Each row was made from one small tree. Brackets hold a mark, then the marks that hang from it, in the order of their numbers. Every link used is in the known rows. Write each row's tree.
Known rows:
(Z_275 Z_128 (Z_250 Z_29 Z_788) Z_874): [  0.3  11.0  -8.3  -6.2  -1.5   4.4   7.1   7.8  38.4 -27.8  -6.5  -3.2
 -14.2  18.9  27.7   5.9  -0.3   9.1 -18.2 -16.0   3.1   1.1  15.0  15.3
  35.7]
(Z_252 (Z_275 Z_874) (Z_788 Z_128)): [  3.8 -21.5  10.4 -13.8 -13.5  16.4  10.1  -0.9   9.3 -10.7  -7.7  19.0
  -3.5 -12.3  30.3  -8.1   0.7 -12.7 -22.8   3.6  -2.0 -26.7  -8.1  51.6
  23.0]
(Z_874 Z_275): [-15.3  -1.1  11.2 -11.6   9.9  15.5   1.3   8.4   5.2  -5.8  -9.0  10.5
   5.2  -3.9   6.8  -5.8   9.2   0.5   1.0  13.5  -1.8   5.5 -20.9  15.9
   7.3]
(Z_250 Z_29 (Z_788 (Z_128 (Z_275 Z_874)))): [ 10.1  -6.5  -1.5  -1.6  -7.0  13.7  16.0  12.3  14.0 -12.2 -11.4 -18.6
 -12.0   2.9  12.3 -11.6   5.1  11.5  -2.3  -9.8  13.9  -3.8 -15.5  58.1
   5.2]
(Z_250 (Z_788 Z_128)): [ -5.8 -18.9   0.3 -11.8  -0.7  15.7   8.7 -14.5   0.2  -7.5 -12.0  -7.3
  -3.4   5.8  11.6 -13.5  19.8  12.8 -15.1  -4.2  11.6  -6.4 -13.7  32.9
  10.7]
(Z_252 (Z_788 Z_128)): [ -4.3 -30.1   3.8  -5.6   3.8  12.6   9.5  -3.3  -5.0  -7.3  -8.0 -10.6
   6.7 -11.2  13.8 -10.1   7.8   2.0 -20.5   0.2  10.6 -24.8 -13.9  37.5
  13.5]
(Z_874 (Z_275 Z_128 (Z_250 Z_29 Z_788))): [-13.4  18.0  -7.4 -15.3   4.3  18.9  -1.5  13.1  33.3 -19.8  -6.8  -5.2
  -6.5   7.9  15.1  -1.8  17.2   6.0 -14.9 -16.5   7.6   2.8  -3.6  18.7
  28.6]
(Z_250 (Z_29 (Z_252 Z_788) Z_874)): [  3.9 -20.2   6.1  -2.7   4.7 -24.5  26.6   7.8   3.8 -25.2   4.5  -5.4
 -18.6  -6.3  23.7  -9.3  -5.6 -12.8 -17.7   4.3  22.4  -5.7  -9.6  42.5
  -0.4]
(Z_275 (Z_128 Z_788) (Z_250 Z_29)): [-10.4   4.2   0.6  -4.8  18.7   9.0  -6.4  10.0  22.9 -23.6  -6.7 -15.9
  -3.5   5.2   3.1   2.9  -6.9   2.7 -11.2 -21.4  11.5   7.2  -8.5  -9.1
  34.9]
(Z_252 (Z_275 (Z_128 (Z_788 (Z_250 Z_29))))): [-12.5   5.3   8.3  -1.8   2.8   8.9   4.0  11.7  12.7 -17.8  -9.1   9.9
 -21.7  -1.4  25.3 -10.1 -17.5  -0.3  -3.8 -24.2  -3.3   9.4 -13.1   9.7
  30.5]
(Z_275 Z_128 (Z_250 Z_29 Z_788)): [ -9.5  10.1  -8.8  -3.7   6.0   5.9   4.1  -1.1  31.2 -23.5  -5.2 -12.6
  -8.9  17.8  18.5   0.3   7.6  10.6 -17.4 -22.8   8.2   3.2   8.8  15.8
  31.5]
(Z_128 Z_275): [-11.7  -3.3   7.7   9.7  10.1   3.5  12.2   6.5   0.6  -5.0 -14.0  -1.7
  -2.2  -2.3  -0.7  -4.9   1.2   5.1   2.6  12.4   0.6   4.4 -15.1  28.2
  -1.8]
(Z_250 Z_29 Z_788): [ -7.1   1.0   1.3  -1.8   6.9   5.8  10.9  -7.1  11.7 -11.0  -3.2  -6.8
 -10.1  11.7  12.7  -8.7   3.8  11.7  -4.5 -15.3  11.8  15.3 -16.8  25.5
  13.6]
(Z_252 Z_275): [-11.7  -2.2  15.3  -3.2   3.0   8.3   3.7  -8.9   9.0  -5.9  -4.9  28.3
  -6.4   1.4  15.9  -7.0   2.7  -5.8  -5.9   7.7  -7.0   6.0 -12.4  24.2
  16.6]
(Z_275 (Z_128 (Z_788 Z_250)) Z_874): [ -8.3  -3.5   3.0  -3.8   2.0   2.1  11.5  15.4   6.2 -21.8 -21.8   9.0
 -18.2   3.3  28.9  -1.9 -23.7   8.8  -5.5  -3.7  -7.0   2.4  -1.1  -7.5
  26.9]
(Z_250 Z_29): [ -4.1  -2.7   8.1   1.9  13.5   2.1   8.5   5.1  10.1 -10.9   2.8  -8.5
   0.6   5.7   9.8  -3.0  -6.2   6.6   2.6  -4.9   2.9  12.4 -14.0  18.2
  11.5]
(Z_788 (Z_250 Z_29)): [ -5.7  -7.8   4.6  10.3  10.1   3.9  17.2   9.7   6.4 -12.1  -6.4  -5.6
  -5.3   2.1  28.6  -5.3 -11.6  11.8   7.9  -6.6  -8.1  12.2  -5.3  25.8
  12.2]
(Z_128 (Z_275 (Z_250 Z_29) Z_874) Z_788): [  2.3   1.7   4.9   5.4  18.1  14.0   4.4  20.9  23.8 -21.3 -18.2  -7.4
  -5.0  -3.2  -1.5   5.8  -6.1  -1.6   2.0  -0.3   6.6  13.9 -12.9  22.4
  19.1]
(Z_29 (Z_252 (Z_275 Z_250))): [ -6.7  -8.4   9.0 -11.3   6.3  -2.0   6.1  -6.0  16.5 -15.3  -8.8  27.0
  -5.7   2.4  26.9  -0.3   8.6 -10.4 -14.0  22.6 -12.4   3.0   9.2  33.0
  14.0]
(Z_29 Z_252): [ -8.1 -12.8   7.0  -9.0  10.4 -14.4  15.2   0.3  -2.5 -12.5  -5.2   3.6
  -5.7   5.1  17.2  -4.9  -4.7   3.3  -6.0  23.3   0.5   7.3  -3.0  17.2
  -0.8]
(Z_874 (Z_275 (Z_128 Z_788) (Z_250 Z_29))): [-14.4  11.4   2.7 -16.0  17.9  21.3 -11.8  21.7  25.7 -21.3  -8.3  -7.6
  -0.6  -3.8  -0.1   0.6   4.7  -0.3  -7.7 -14.2  11.2   7.0 -18.6  -4.5
  31.8]
(Z_128 Z_275 (Z_788 (Z_250 (Z_29 Z_252)))): [ -5.3  -7.5   3.5   6.3  15.0  -6.0  21.7  26.7  -5.8 -16.0 -19.4 -12.8
 -20.2  -7.7  14.8  -8.1 -15.7   5.2   8.5   7.3   6.1  17.8 -21.9  29.2
  -4.0]

Write each row's tree:
[ -4.2  -1.3  10.5   0.2   9.3   8.3   9.9  14.4   2.4 -12.4 -23.0   5.9
 -12.0  -5.2  -2.5  -2.2  -9.3   0.6   3.1  10.8   3.6   9.3 -25.7  15.7
   7.4] | (Z_128 (Z_275 Z_874) Z_788)
[  6.0 -17.0   6.2   1.2  -0.6   9.5  13.1  14.9   3.6  -9.3 -15.9  -6.7
  -0.4  -4.0   9.2  -6.9   3.1   4.6  -0.1  12.6  -0.5 -11.5  -8.7  41.8
   2.8] | (Z_788 (Z_128 (Z_275 Z_874)))
[ -8.0 -18.8   9.2 -17.1  -0.3 -10.8  19.0  11.4   0.4 -21.4  -9.1  16.9
 -13.2 -14.2  17.7 -10.7   9.4 -18.5 -20.2  26.3  14.7 -13.1 -18.3  41.2
  -5.8] | (Z_29 (Z_252 Z_788) (Z_874 Z_275))
[  8.3 -18.8  -1.6  -5.0  -0.3  12.3  10.1  -5.8  23.7 -27.7  -8.1 -12.9
  -7.4   5.3  13.0 -13.7  24.6   0.7 -17.7 -17.7  22.2  -6.7  -2.6  51.7
  14.8] | (Z_275 (Z_250 (Z_29 Z_874) (Z_788 Z_128)))
[ -8.3  -2.6   5.6  14.8  15.5  10.2  15.0  20.8  -0.5 -11.0 -21.8 -13.1
 -13.4  -6.8   4.7  -8.2 -13.2   8.5  11.3 -10.6   3.8  16.9 -26.3  25.3
   4.4] | (Z_128 Z_275 (Z_788 (Z_250 Z_29)))
[ -7.4 -23.2   1.6   4.5   2.5  12.6  14.4   8.5  -6.8  -4.3 -15.3 -17.2
   2.8 -17.2   4.1 -11.3   9.9   0.6 -15.1   3.3  12.3 -25.9 -18.3  50.3
   1.4] | (Z_252 (Z_788 (Z_128 Z_275)))
[ -4.3   0.3  -1.5  -5.6   3.0   1.8   3.6  11.5  27.7 -23.5 -10.1   7.7
  -1.3  11.3  25.1   9.3  -6.0   4.2 -15.2   3.8  -9.0  -7.3  21.9   1.0
  32.3] | (Z_275 Z_128 Z_250 Z_874)
[-16.2  -2.9   1.3  -7.8  16.5  10.2  -5.9   1.8  15.4 -19.9 -15.5  -1.1
  -1.8   4.7   2.5   3.3   0.0   0.8 -16.9  -7.9   5.9   1.6  -3.1 -15.2
  31.9] | (Z_275 (Z_128 Z_788) Z_250)
[  0.9  -1.9   6.9  11.7   8.5   9.7  18.9  27.9   8.0 -16.0 -22.0  -4.8
 -18.5  -6.5  15.7  -3.9 -21.9   6.2  13.5  -2.8  -3.1  14.4 -19.9  29.2
   7.4] | (Z_128 (Z_275 Z_874) (Z_788 (Z_250 Z_29)))
[ -3.5 -15.3  11.1   6.4  10.8   0.9  16.3   8.4   4.1 -24.8 -13.6  -0.9
 -19.3  -5.3  14.9 -13.3 -11.9   0.3   3.1 -16.1  11.7  14.6 -22.3  20.5
   9.6] | (Z_128 (Z_788 (Z_250 (Z_29 Z_874))))
[  4.0 -14.6  10.5  -3.8   6.2 -26.4  19.8   8.6   6.6 -25.6   4.3  -2.3
 -16.0   2.8  17.5  -9.1  -6.0  -5.9  -4.1   7.1  12.8   9.7  -9.0  33.0
  -4.4] | (Z_250 (Z_29 Z_252 Z_874))
[ -1.9   1.2   1.8  -0.7   3.8   1.8  12.7  24.2  13.8 -23.9 -14.0  -5.2
 -20.9   4.0  29.4  -1.1 -29.9  10.7  -0.9 -17.5  -1.0   8.2  -6.6  -1.0
  28.1] | (Z_275 (Z_128 (Z_788 (Z_250 Z_29))) Z_874)
[  1.5   5.1  -1.4  -2.7   4.3  -0.3   4.4  18.3  35.1 -25.8  -0.8  -6.1
  -4.1  10.6  25.0   9.8 -12.0   4.5  -8.4  -8.2  -3.6  -0.9  17.6   8.8
  36.0] | (Z_275 Z_128 (Z_250 Z_29) Z_874)
[  3.0 -21.5   8.8  -6.2  -2.1  14.8  13.8  23.0   7.9 -19.6 -10.3  -4.8
  -3.8 -12.4  23.4 -21.0  10.8   1.1   2.5  -6.6   6.9  -7.0 -18.9  55.4
   2.2] | (Z_788 Z_128 (Z_250 (Z_29 (Z_874 Z_275))))
[ -4.3   5.7  -7.4  -9.8  -4.5   5.2   7.4  -1.1  30.3 -24.0 -15.8   9.7
 -13.5  19.1  26.7   4.6   3.8   7.2 -23.2  -4.7  -1.3  -6.5  19.7  11.0
  32.0] | (Z_275 Z_128 (Z_250 Z_788) Z_874)
[  5.3 -23.1   3.9 -12.0  -7.5  23.3   6.9  -0.1  22.9 -15.9 -13.6  20.1
   2.7 -10.6  32.6  -1.8   9.6 -15.1 -27.3   6.6  -6.6 -29.9   4.6  54.0
  30.9] | (Z_252 (Z_275 Z_250 Z_874) (Z_788 Z_128))
[-21.0   6.8   3.6 -19.9  14.0  21.6 -11.1  11.8  18.5 -19.2 -16.7   6.9
   0.3  -3.5   0.0  -0.2   9.4  -1.9 -14.1  -1.7   5.6   0.5 -14.8 -11.0
  29.2] | (Z_874 (Z_275 (Z_128 Z_788) Z_250))
[  3.1 -28.2   5.6  -5.5 -15.8  17.9  20.3   6.2   5.2 -11.2 -18.4  23.5
  -9.3 -14.4  47.7  -9.7  -4.8  -5.7 -17.1   2.2 -13.8 -28.0   0.8  59.8
  21.7] | (Z_252 (Z_275 Z_874) (Z_788 Z_128 Z_250))
[  5.9 -23.5   1.9   7.9  -5.5  12.0  22.3  22.0   1.5 -10.8 -26.3  -4.3
  -5.2  -7.5  26.2  -9.5  -4.2  11.9   4.7  12.2 -10.0 -11.5  -0.1  50.5
   0.8] | (Z_788 (Z_128 (Z_275 Z_874)) Z_250)
[-19.4  11.9  -6.7 -18.4   0.8  19.3  -2.0   2.1  25.8 -17.4 -16.5   9.1
  -5.7   8.7  14.0  -3.9  22.3   5.2 -20.2  -2.5   2.6  -4.3  -0.4  13.3
  25.9] | (Z_874 (Z_275 Z_128 (Z_250 Z_788)))
[ -3.1  -5.6  -3.1 -19.1   5.1  34.4  -1.9   6.4  24.3 -13.6 -10.2 -12.5
   5.2   0.0  11.8  -9.0  31.4   7.0  -9.9  -9.6  12.6  -4.2 -16.9  48.2
  19.5] | (Z_874 (Z_275 (Z_250 Z_29 (Z_788 Z_128))))
[-14.2  -0.4   6.9 -18.8   7.4  -1.2  -2.5   1.9  16.2 -22.9 -11.8  21.1
 -16.7   1.9  18.1  -0.4  -0.7 -12.8 -24.0   7.3  -2.1   2.3   2.0   4.4
  27.1] | (Z_29 (Z_252 (Z_275 (Z_128 Z_788) Z_250)))
[-12.0  12.2   0.8 -10.0  10.8  15.5  -5.1  21.6  31.1 -20.2  -2.4  -6.0
   5.9   0.6  12.7   3.8   5.9   2.9  -7.1  -8.4   0.7   1.2  -2.0  10.5
  28.7] | (Z_874 (Z_275 Z_128 (Z_250 Z_29)))
[ -1.5 -19.5   1.2   5.6   9.3  20.4   3.5   7.5   9.7  -9.8 -19.1 -13.8
  11.1  -7.7   0.7  -5.8  19.4   3.9  -7.6   7.1   1.9 -12.7  -3.6  42.8
   6.8] | (Z_788 (Z_128 (Z_275 Z_250)))
[  4.4 -26.9   1.0 -10.1   5.1  -8.2  18.8   9.6  -3.0 -14.0   3.9 -26.9
  -2.0 -10.7  22.9  -9.9  -3.5   0.4 -18.3   1.5  16.9 -15.1 -11.5  48.1
   5.4] | (Z_250 (Z_29 (Z_252 (Z_788 Z_128))))
[  3.2 -13.3  -4.6  -7.4   5.7  20.0   4.3  -5.1  22.4 -15.8  -8.0 -19.6
   2.6   6.4  13.5  -7.3  20.4  10.4 -13.8 -16.9  13.8  -2.4  -5.1  40.8
  23.6] | (Z_275 (Z_250 Z_29 (Z_788 Z_128)))
[ -5.0  -6.4   7.1   9.1   6.2  10.1  19.6  19.9   0.0 -15.3 -32.2   9.5
 -16.8  -6.4  14.9  -3.5 -15.5   6.7   6.1   9.8  -5.5   7.2 -16.2  22.4
   6.1] | (Z_128 (Z_275 Z_874) (Z_788 Z_250))
[-15.3   2.9  -1.3 -16.0   7.4  26.7   0.7  -3.1  20.8 -11.9 -19.9  14.4
   0.3   4.8  10.2  -3.0  27.4   5.3 -10.9   6.4   1.4   3.2  -9.6  27.2
  17.4] | (Z_874 (Z_275 (Z_250 Z_788)))
[-18.1  -4.8   1.8   1.5  -9.2   4.5  15.5   2.6   6.6 -12.0 -14.0  24.5
 -17.4  -8.0  41.1  -6.9 -10.5  -5.4 -21.4  -9.4  -9.7 -19.0   4.6  28.7
  26.4] | (Z_252 (Z_275 Z_128) (Z_788 Z_250))
[  4.5 -11.2   2.6 -17.4 -11.9  28.2   3.9 -11.7  28.8 -14.9 -17.5  25.4
  -6.9   6.4  30.2  -6.4  21.5  -4.1 -21.2   3.3  -4.7 -12.3   5.7  51.2
  28.7] | (Z_252 (Z_275 (Z_250 (Z_788 Z_128)) Z_874))
[ -5.3 -23.8   2.5  11.4   2.2  14.7  18.1  13.9  -6.3  -4.3 -25.2 -11.4
  -0.6  -8.7  16.4 -14.2   5.5  13.5   2.9   5.7  -5.9 -11.1  -9.7  47.6
  -2.1] | (Z_788 (Z_128 Z_275) Z_250)
[-16.2  -5.9   8.3 -11.2   0.6   7.6   7.0  18.5   4.7 -24.9 -22.7  15.6
 -20.9 -10.3  13.7 -16.0   0.0  -2.8  -7.1  -4.9   6.5  -1.8 -19.7   6.2
  11.5] | (Z_29 (Z_874 (Z_275 (Z_128 (Z_788 Z_250)))))
[ -2.6 -11.0   5.6 -14.1  -5.4  -5.9  17.4 -16.1  21.3 -27.0 -15.3  35.2
 -25.7   7.8  27.6 -10.0  23.1 -18.6 -26.0  13.9   4.6   1.8   6.0  50.2
   7.1] | (Z_29 (Z_252 (Z_275 (Z_250 Z_788))) Z_874)
[  2.1 -18.9  -4.0   8.2   8.1  19.0  10.7  14.5  13.4 -13.5 -10.8 -29.8
   9.2 -16.1   6.9  -4.4  12.2  -2.0 -13.5  -9.1  14.1 -22.9  -9.1  59.9
  14.9] | (Z_252 (Z_788 (Z_128 (Z_275 (Z_250 Z_29)))))
[-17.7   6.3   1.4 -14.1   7.7  15.2  -5.0  13.5  23.5 -16.0 -11.8   7.5
   5.6   1.7  10.9   2.3  12.8   1.9 -12.2   5.2  -3.5  -6.1   1.3   4.7
  23.7] | (Z_874 (Z_275 Z_128 Z_250))
[  1.4 -12.7   0.5  -8.2   1.5  14.7   7.9  -5.2   7.4 -10.3  -3.2 -21.9
  -4.2   6.8  12.2 -14.3  12.0  14.0  -7.8 -18.9  16.7  -0.8 -18.9  39.4
  13.3] | (Z_250 Z_29 (Z_788 Z_128))
[ -4.5  -2.6  14.9  -7.2   5.2   3.9   7.2  14.5  15.3 -19.1  -1.2   5.3
  -4.8  -6.4   6.2 -11.5   8.1  -8.4   3.9   0.2  11.1   8.5 -27.0  36.7
   4.4] | (Z_250 (Z_29 (Z_874 Z_275)))
[  3.1 -36.6  12.6 -15.5 -12.6  -9.3  19.0  -4.6  -2.0 -20.5  -3.9  19.2
 -14.9 -13.4  27.4 -20.2  12.9 -23.0 -30.4  12.5  14.2 -27.6 -10.6  64.2
   1.2] | (Z_29 (Z_252 Z_275 (Z_788 Z_128)) Z_874)
[ -4.3  -1.4   3.2 -16.0  16.6   2.8   4.1  21.1  20.6 -17.7  -1.8  -3.4
   4.5  -0.9  18.0   0.6   7.0  -2.6  -2.9  19.4   0.0  10.5  -5.5  30.0
   7.9] | (Z_874 (Z_275 (Z_250 (Z_29 Z_252))))
[  0.0   1.3   6.4  -3.2  -3.0   9.7   9.1 -13.5  34.9 -26.2  -7.6  24.6
 -20.1   7.4  20.3  -9.8  19.4 -14.4 -15.7 -16.0   8.5   8.0  -5.1  52.3
  20.3] | (Z_252 (Z_275 (Z_250 (Z_29 Z_874) Z_788)))
[-12.7   0.6   1.9   2.8  11.3   4.2   8.7  16.5   5.8 -19.6 -10.4 -12.9
 -15.5   1.8  19.1  -5.8 -20.4  12.0  -1.6 -23.1   4.1  11.2 -12.4  -3.0
  24.9] | (Z_275 (Z_128 (Z_788 (Z_250 Z_29))))
